Known rows, with every step that occurs
fofuroz/rovat: 0.16  -2.27  -2.84  -1.22  1.08  -1.35  1.45  -0.35  1.05  -1.52  -0.97  1.46  -0.62  -1.42  -0.48  -0.34  -2.83  -0.53  -3.04  4.33  0.50  0.13  -1.82  -0.47
fofuroz/teror/vove/rovat: 0.22  -3.30  -2.96  -1.54  -0.22  -0.96  -1.40  -2.54  3.35  -0.93  -0.72  -2.27  1.41  -4.12  5.56  -2.63  -2.50  0.20  -3.10  3.05  0.71  3.23  -0.63  3.05
teror/fofuroz: 0.41  2.75  -1.41  0.17  -1.53  0.20  0.23  0.41  -1.16  -0.69  0.68  2.35  0.18  -1.27  -0.81  -0.17  -1.56  0.36  -1.79  2.19  3.00  0.38  1.00  -0.56
rovat/fofuroz/teror/vove/poma/tekopu: -1.86  -0.19  -2.75  0.74  -0.60  -3.89  -3.88  0.70  1.55  -1.21  -0.85  -3.92  -0.26  -1.91  3.50  -1.70  1.66  1.24  -2.24  -1.51  -0.25  -0.07  2.15  -0.23
rovat/vove/poma/tekopu/teror: -2.37  0.36  1.10  -1.36  -2.52  -2.10  -0.02  2.24  1.32  -1.41  1.60  -3.32  0.36  2.55  -0.62  -0.32  -0.03  1.37  -2.49  -0.45  1.32  1.38  -0.07  0.08
fofuroz/rovat/tekopu/teror: -1.15  -2.29  0.42  -1.31  0.53  4.97  2.38  0.77  -0.48  -0.67  0.80  -2.48  -1.31  -0.59  -2.59  -0.73  -2.41  -1.61  -3.50  2.76  0.24  -0.03  -2.89  -0.59
tekopu/teror/fofuroz/poma/vove: 0.37  0.33  -0.76  -0.49  -2.40  -0.28  -0.07  1.35  -1.51  -0.25  -0.69  -1.35  -0.79  -1.43  0.53  -0.11  -1.86  -1.06  -1.13  -2.30  1.00  -1.56  2.94  -1.57
rovat/fofuroz/teror: 0.93  -1.21  -3.58  -0.02  0.35  -1.77  -1.51  0.21  -0.81  -0.67  -0.34  -0.90  0.38  -1.39  1.57  -1.35  -1.23  -0.24  -1.18  4.55  1.46  -1.14  0.81  -1.37
poma/tekopu/rovat/fofuroz/teror/vove: -1.18  1.08  -1.37  -0.76  0.67  0.71  -4.28  1.22  3.14  -2.37  -0.04  -4.86  -0.83  -2.20  3.35  -1.96  -0.85  -1.19  -1.85  -0.66  -0.79  1.29  1.35  -2.15
tekopu/rovat/vove: -0.28  1.49  -1.83  -2.54  1.37  1.27  1.14  0.07  3.31  -2.64  2.94  -2.85  0.94  0.40  0.11  -1.09  -3.10  -0.37  -1.81  5.33  2.29  1.90  -2.01  -0.30
rovat/tekopu/teror/fofuroz: -0.95  2.29  1.87  -0.10  -1.93  6.37  0.81  1.81  -2.78  -0.11  2.30  -1.33  -0.65  -0.38  -3.07  -0.52  -1.05  -0.78  -1.97  0.69  3.10  0.27  0.00  -0.66
tekopu/teror/zedep: -1.07  -1.78  -0.91  -0.25  -0.42  1.52  1.79  1.11  1.45  -1.27  2.48  1.67  0.54  -0.13  -0.75  1.05  -2.62  0.90  -2.88  0.61  1.82  4.04  -1.77  0.48
poma/tekopu/rovat: -0.61  1.38  0.81  -1.20  -0.80  0.75  -1.34  2.32  4.74  -2.30  0.44  0.31  -1.01  0.02  -1.49  1.53  -2.31  0.50  -2.27  1.33  -0.14  1.37  -0.42  -2.18
poma/vove/rovat/fofuroz: -0.66  1.18  -1.32  -0.64  -1.90  -2.51  -3.12  -0.05  2.52  0.72  -1.63  -2.70  0.41  -2.55  4.45  -1.65  -0.85  1.18  1.19  3.09  1.66  -1.21  -0.62  -2.65
fofuroz/poma/vove/rovat/tekopu: 0.65  -4.00  -2.08  -1.33  -2.24  0.23  -0.44  -1.65  4.64  1.18  -0.12  -3.41  0.07  -3.67  1.72  0.03  -1.51  0.44  -3.06  3.52  -0.68  -1.84  -1.62  -0.17
zedep/teror/fofuroz/rovat/vove: 0.10  0.73  -4.11  -1.35  1.85  -0.51  1.28  -0.71  -3.00  -1.04  1.77  -1.88  0.69  -1.50  0.53  -3.35  -2.69  -1.86  -2.06  1.38  2.75  0.26  -1.18  1.36
zedep/teror/vove: -0.31  2.54  -3.44  0.28  3.92  -1.06  -0.75  -0.75  2.80  -0.23  1.86  0.69  0.78  -4.23  0.93  -0.19  -2.10  -1.13  -0.72  1.81  1.83  3.87  -1.19  3.12
zedep/teror/fofuroz/poma/vove/rovat: 1.54  -0.96  -2.68  -0.84  -1.93  -2.17  -2.78  -0.88  0.95  1.22  -0.57  -1.77  0.08  -4.07  3.43  -0.73  -3.06  0.31  -0.76  -1.25  1.18  -1.06  1.66  1.61
vove/poma/tekopu/rovat: -1.87  1.40  0.95  -0.96  -1.55  -1.19  -2.45  2.72  5.10  -2.54  0.43  -1.28  -1.79  1.38  -1.23  1.74  -1.41  2.82  -2.74  -0.30  0.05  0.49  0.57  -0.45
fofuroz/rovat/tekopu: -0.36  -2.46  -2.17  -0.77  1.32  2.23  2.31  -0.69  1.05  -0.78  0.72  -0.64  -0.90  -1.98  -2.17  -0.27  -1.57  -0.96  -4.22  5.10  0.15  -0.77  -3.35  -0.59
fofuroz/poma/vove/rovat/tekopu/teror: -0.14  -3.73  0.35  -1.73  -2.91  2.72  -0.52  -0.26  2.97  1.23  0.03  -5.02  -0.32  -2.29  1.30  -0.23  -2.32  -0.17  -2.44  1.20  -0.54  -0.95  -1.12  0.06
vove/rovat: 0.45  -1.04  -0.70  -1.54  -2.15  -0.44  -0.62  -0.88  3.65  -0.28  -0.23  0.52  0.65  -1.56  1.60  -0.23  -3.03  1.66  -1.91  4.99  1.96  1.76  -1.58  1.17
fofuroz/poma/tekopu: 1.47  -2.56  -1.89  -0.44  -2.27  -2.80  -0.14  0.71  3.89  -0.54  -0.61  1.75  -0.59  -1.50  -1.87  2.26  -1.41  -0.01  -4.04  1.79  -1.00  -0.13  1.06  -0.83
zedep/teror: 0.67  1.15  -2.64  0.16  2.38  -1.52  -0.29  0.37  1.56  -0.02  1.42  2.46  0.58  -2.04  -1.49  1.21  -2.89  -0.08  -0.89  3.44  2.18  1.92  -1.06  1.84
rovat/tekopu/teror/vove: -1.93  1.52  0.39  -0.45  1.00  5.23  1.00  -0.03  1.38  -0.39  2.62  -2.94  -0.07  -2.38  -0.99  -0.40  -0.96  -1.56  -2.47  1.93  1.38  3.17  -1.90  1.05
poma/tekopu/rovat/fofuroz: -0.98  3.39  0.81  -0.62  -1.36  1.24  -3.48  2.86  3.36  -1.66  0.27  -2.10  -1.52  0.44  -0.90  0.40  -1.22  0.31  -0.65  1.39  0.55  -0.19  0.47  -3.98
tekopu/rovat: 0.01  1.48  -0.65  -1.40  1.07  1.68  -0.45  1.09  4.05  -2.44  1.13  0.28  -0.59  -0.30  -0.87  0.81  -3.71  0.21  -1.60  4.17  1.51  1.41  -0.89  -0.42
vove/rovat/fofuroz/poma/tekopu: 1.30  -2.22  -1.03  -1.04  -5.23  -1.30  -4.04  0.81  4.19  0.62  -1.10  -2.65  -0.84  -1.56  1.53  -0.13  -1.37  0.97  -2.16  1.74  -0.34  -1.21  1.31  -1.49

Rows
-3.16  1.49  0.46  -0.04  0.28  3.45  0.22  0.50  2.00  -0.55  2.59  -4.28  -0.66  -0.91  -0.63  0.00  -0.11  0.55  -2.38  0.38  1.68  2.04  -1.26  2.59 -> rovat/tekopu/teror/vove/poma
1.01  -0.04  -4.18  0.05  -0.59  -3.77  -1.59  0.17  1.91  0.36  -0.88  -1.74  -0.37  -2.50  1.57  0.32  -0.69  -0.52  -0.06  2.65  0.18  -3.03  1.36  -3.19 -> rovat/fofuroz/poma/vove
-0.61  -4.91  -4.12  -0.53  -1.55  -2.86  -2.06  -1.27  1.74  -0.33  -0.74  -3.01  1.35  -3.07  6.80  -2.66  -1.23  1.84  -1.49  0.75  0.37  0.35  -1.06  -1.44 -> poma/vove/rovat/fofuroz/teror/zedep
0.57  3.33  -2.01  0.56  0.60  -0.10  -0.68  0.67  -1.68  0.01  1.63  2.26  0.30  -2.07  -1.07  -0.15  -2.24  -0.02  -0.53  0.72  3.36  1.09  0.75  1.33 -> zedep/teror/fofuroz
-1.79  -0.84  1.98  -1.41  -2.10  3.28  -0.61  0.18  2.12  0.92  0.05  -4.15  0.25  -1.87  1.20  -0.76  -1.56  0.64  -0.96  1.69  0.85  0.36  -2.60  -1.16 -> poma/vove/rovat/tekopu/teror
-1.48  2.55  -3.32  0.44  3.05  -2.94  -1.54  -0.55  3.24  -0.60  2.00  -1.01  0.31  -2.63  1.30  0.46  -1.47  1.24  -0.97  0.46  2.06  2.75  -0.09  4.96 -> zedep/teror/vove/poma
-1.69  0.30  -1.53  -0.77  -1.78  -4.53  0.27  0.63  3.16  -1.08  1.39  -1.78  0.71  1.24  -0.03  -0.17  0.69  2.21  -3.16  1.72  0.98  0.44  -0.52  -0.03 -> rovat/vove/poma/tekopu
-0.54  -0.56  -1.50  -0.41  -0.57  3.65  1.69  -0.20  -2.31  -0.82  0.70  -0.78  -1.22  -1.74  -2.09  -1.73  -1.06  -1.05  -4.01  2.46  1.31  -1.49  -1.57  -1.23 -> teror/fofuroz/rovat/tekopu
-0.26  3.34  -0.79  -0.86  0.50  2.35  -2.37  1.78  2.32  -1.92  1.44  -2.15  -0.91  0.02  -0.16  -0.14  -2.78  0.01  0.21  4.15  2.22  -0.29  -0.15  -2.28 -> tekopu/rovat/fofuroz
-1.22  0.04  1.75  -0.79  -3.17  1.70  -0.24  2.75  -2.69  -1.39  -1.69  -0.37  -2.03  0.17  -1.34  -1.56  -1.45  -1.16  -3.17  -3.47  0.34  0.06  0.94  -2.44 -> poma/tekopu/teror/fofuroz/rovat
-0.12  0.15  -4.29  0.00  1.70  -1.16  -1.92  -1.09  0.25  -1.08  0.23  -2.62  0.75  -3.42  3.76  -2.64  -0.59  -1.40  -1.29  2.91  1.22  0.99  0.71  -0.17 -> rovat/fofuroz/teror/vove
0.44  0.57  -2.81  -0.27  1.67  0.10  -0.18  0.24  -2.26  -0.70  0.14  0.99  -0.79  -2.26  -0.67  -1.28  -3.10  -1.07  -1.73  0.20  1.96  -0.15  -0.15  1.17 -> zedep/teror/fofuroz/rovat
-2.43  -3.52  0.72  -0.92  -2.15  3.47  0.51  -0.10  2.85  0.37  1.73  -3.24  0.46  -2.01  2.21  -0.75  -1.58  1.44  -2.50  -0.38  0.66  2.41  -3.94  -0.22 -> poma/vove/rovat/tekopu/teror/zedep
-2.51  1.67  -1.05  0.28  -0.89  -3.78  -1.51  0.44  4.84  -1.31  -0.14  -0.55  -0.63  -1.72  0.90  0.49  0.80  1.99  -2.90  -0.93  -0.01  2.37  0.58  1.06 -> teror/vove/poma/tekopu
-1.71  -1.92  -2.30  0.13  -0.13  -4.71  -2.08  -0.17  3.13  -1.99  -1.01  -1.72  0.00  -2.10  2.79  -0.52  0.71  1.39  -4.00  -1.55  -0.95  1.65  1.35  1.83 -> fofuroz/teror/vove/poma/tekopu
-1.86  -2.33  -2.12  -1.60  -1.02  -4.63  1.19  0.30  2.15  -2.04  -0.39  -3.12  -0.49  1.02  0.33  -1.67  -0.02  1.18  -4.31  1.29  -0.44  -0.34  -1.30  -0.10 -> fofuroz/rovat/vove/poma/tekopu
-0.46  0.22  -1.24  -1.39  -0.81  0.07  -1.31  -2.09  4.79  -0.39  0.15  -1.11  0.83  -3.69  3.63  -1.50  -2.32  0.46  -2.03  3.58  1.63  3.85  -1.51  2.45 -> teror/vove/rovat
-0.82  0.57  1.90  -0.51  -2.13  0.15  -0.38  2.81  1.48  -0.75  -0.38  1.06  -0.40  0.24  -2.34  1.34  -1.23  -0.09  -1.91  -0.09  0.45  1.77  0.16  -1.96 -> poma/tekopu/teror
-2.87  2.80  0.35  -0.84  -0.08  -0.84  -2.88  1.57  6.53  -2.85  0.76  -2.93  -1.71  -0.74  1.19  0.61  -0.76  1.74  -2.63  -1.71  -0.32  2.58  0.42  0.89 -> teror/vove/poma/tekopu/rovat
0.15  -0.09  -2.20  -0.76  -0.45  0.18  1.16  -0.05  -1.89  -1.51  -0.76  1.17  -1.10  -1.39  -0.18  -1.73  -2.26  -0.63  -3.08  1.79  1.65  -0.64  0.05  -1.02 -> teror/fofuroz/rovat
-2.57  1.96  -0.03  -0.45  0.13  -0.25  -0.75  0.89  2.18  -1.38  1.16  -2.28  -0.21  -0.53  1.13  0.01  -1.35  0.97  -1.34  -0.36  1.77  3.01  0.36  2.86 -> tekopu/teror/vove/poma
-1.04  0.50  -3.75  -1.08  1.28  -2.29  0.30  -0.21  -2.71  -1.37  1.81  -3.43  0.28  0.10  1.11  -2.82  -1.94  0.48  -2.34  -0.06  2.64  -0.69  -0.13  3.07 -> zedep/teror/fofuroz/rovat/vove/poma
-1.68  -3.90  0.74  -1.06  -2.76  6.02  1.04  0.01  2.59  -0.14  3.35  -2.42  0.34  -0.74  0.05  -0.25  -2.72  1.56  -4.00  1.49  1.37  3.70  -3.90  1.59 -> vove/rovat/tekopu/teror/zedep
-1.92  -5.01  -1.02  -0.75  0.38  5.29  3.32  0.41  0.05  -1.44  2.75  -1.61  -0.97  -0.68  -2.02  -0.49  -2.44  -0.57  -5.10  0.88  -0.07  2.10  -4.26  0.04 -> fofuroz/rovat/tekopu/teror/zedep
-0.50  0.25  0.26  -1.21  -1.27  2.51  0.91  1.51  -3.67  -1.45  -0.66  -0.42  -1.36  -0.23  -0.95  -1.80  -2.97  -1.45  -2.53  -0.61  1.82  0.01  0.57  -0.90 -> tekopu/teror/fofuroz/rovat
1.39  -1.98  -3.90  -0.51  0.00  -4.53  0.39  -0.55  3.31  -0.31  -0.97  0.56  -0.02  -2.82  0.82  1.12  -1.52  -0.22  -2.05  2.67  -0.38  -1.16  0.57  -1.16 -> fofuroz/poma/vove
1.38  0.15  -2.53  -1.31  -0.50  1.70  -2.25  1.27  3.03  -1.56  1.43  -3.04  -1.43  -0.34  -0.22  0.63  -3.44  -0.81  -1.10  3.70  0.96  -1.46  1.15  -1.22 -> tekopu/rovat/fofuroz/poma
0.35  -0.33  -2.31  -1.08  1.12  1.31  -2.71  1.24  0.93  -2.39  0.66  -3.22  -0.37  -0.41  1.59  -1.19  -2.94  -0.31  -0.99  3.54  1.20  -0.80  0.52  -1.87 -> tekopu/rovat/fofuroz/teror
-1.70  1.41  -1.88  -2.27  0.72  -0.59  0.08  0.52  3.65  -2.86  3.07  -4.43  0.31  1.94  0.88  -0.61  -2.57  1.88  -2.18  3.88  2.40  0.74  -1.20  1.48 -> tekopu/rovat/vove/poma
1.30  -0.61  -2.21  0.22  -2.72  -2.06  -2.39  1.34  2.52  0.07  -0.53  -0.65  -1.06  -1.20  -1.14  1.10  -0.35  -0.42  -2.38  1.64  -0.35  -1.79  1.85  -2.69 -> rovat/fofuroz/poma/tekopu
-2.01  1.68  -2.78  0.00  0.90  -2.63  -0.72  -0.60  3.63  -1.34  1.02  -0.74  0.01  -2.01  1.48  0.12  -0.62  1.60  -2.22  1.80  1.70  2.32  -0.13  2.90 -> teror/vove/poma
-0.52  0.76  -0.36  -0.21  -2.30  0.62  -2.85  1.71  2.05  -0.05  0.25  -4.03  -1.25  -2.02  0.71  -0.41  -0.36  -2.02  -1.70  -2.09  -0.59  1.04  2.27  -1.33 -> rovat/fofuroz/poma/tekopu/teror/vove
2.47  0.49  -3.56  0.23  -0.14  -0.64  -0.80  0.31  -0.76  0.11  1.77  1.21  -0.35  -2.52  -1.13  0.86  -3.07  -0.78  -2.04  0.41  2.10  -0.26  2.18  2.32 -> zedep/teror/fofuroz/poma
-0.78  -3.03  -2.17  -0.17  -0.74  0.73  -2.37  2.03  2.91  -2.68  1.48  -2.33  -0.56  -0.28  1.65  -0.69  -1.53  0.82  -3.24  -1.04  -0.79  1.21  -0.08  -2.75 -> poma/tekopu/rovat/fofuroz/teror/zedep
-0.40  -0.61  -1.07  -1.44  -1.48  -3.04  -1.13  -0.88  4.12  0.23  -1.82  -0.41  0.87  -2.84  3.57  -0.38  -1.84  1.58  -0.67  3.36  1.01  0.46  -1.47  -0.83 -> poma/vove/rovat
-0.74  0.42  -1.46  -0.55  1.38  3.48  -1.42  -2.06  3.92  1.14  2.61  -3.62  0.93  -4.86  1.83  -1.33  -1.98  -0.19  -1.91  2.76  1.65  3.54  -3.09  4.28 -> zedep/teror/vove/rovat/tekopu
0.81  -0.86  -3.25  -1.12  -2.18  0.24  -3.49  -1.73  4.18  0.41  0.17  -4.56  -0.19  -3.81  4.40  -1.78  -2.13  -0.37  -1.57  2.99  1.01  0.77  0.62  1.52 -> teror/vove/rovat/fofuroz/poma
1.36  1.20  -0.69  -0.56  -1.26  1.32  -3.23  2.27  1.82  -1.11  1.32  -1.03  -1.88  -1.15  -1.57  1.20  -3.34  -0.71  -2.61  -3.30  0.17  -0.13  2.88  0.37 -> zedep/teror/fofuroz/poma/tekopu/rovat
-3.62  -1.20  -0.22  -1.06  1.14  3.49  0.66  0.05  1.09  -1.48  1.21  -5.48  -1.66  -1.07  -0.19  -1.55  -0.96  -0.61  -3.94  -0.18  0.17  0.85  -2.31  2.37 -> fofuroz/rovat/tekopu/teror/vove/poma
-1.88  2.10  1.42  -0.43  -0.82  0.49  -0.72  1.45  2.73  -1.07  -0.03  -0.63  -0.31  -1.88  -0.19  0.08  -0.58  -1.04  -2.04  -1.78  0.10  4.15  0.25  -0.51 -> poma/tekopu/teror/vove
-1.70  0.24  2.79  -1.53  -3.21  1.71  -2.34  0.64  4.45  -0.18  -0.79  -2.72  -0.07  -2.06  2.76  -1.23  -1.59  0.12  -2.14  -1.63  0.18  4.51  -0.56  0.73 -> poma/tekopu/teror/vove/rovat
1.15  -0.21  -3.90  -0.70  -0.14  0.08  -4.40  -1.56  3.86  1.06  1.02  -4.69  0.31  -4.44  4.12  -1.64  -2.97  -0.82  -0.22  1.67  1.19  1.40  0.49  3.76 -> zedep/teror/vove/rovat/fofuroz/poma
-0.81  1.97  -1.71  -0.92  -1.31  0.64  -3.23  -1.18  3.39  0.23  0.15  -3.51  0.49  -3.25  4.63  -2.66  -1.43  0.30  -0.12  3.52  2.29  2.29  -0.74  0.61 -> teror/vove/rovat/fofuroz
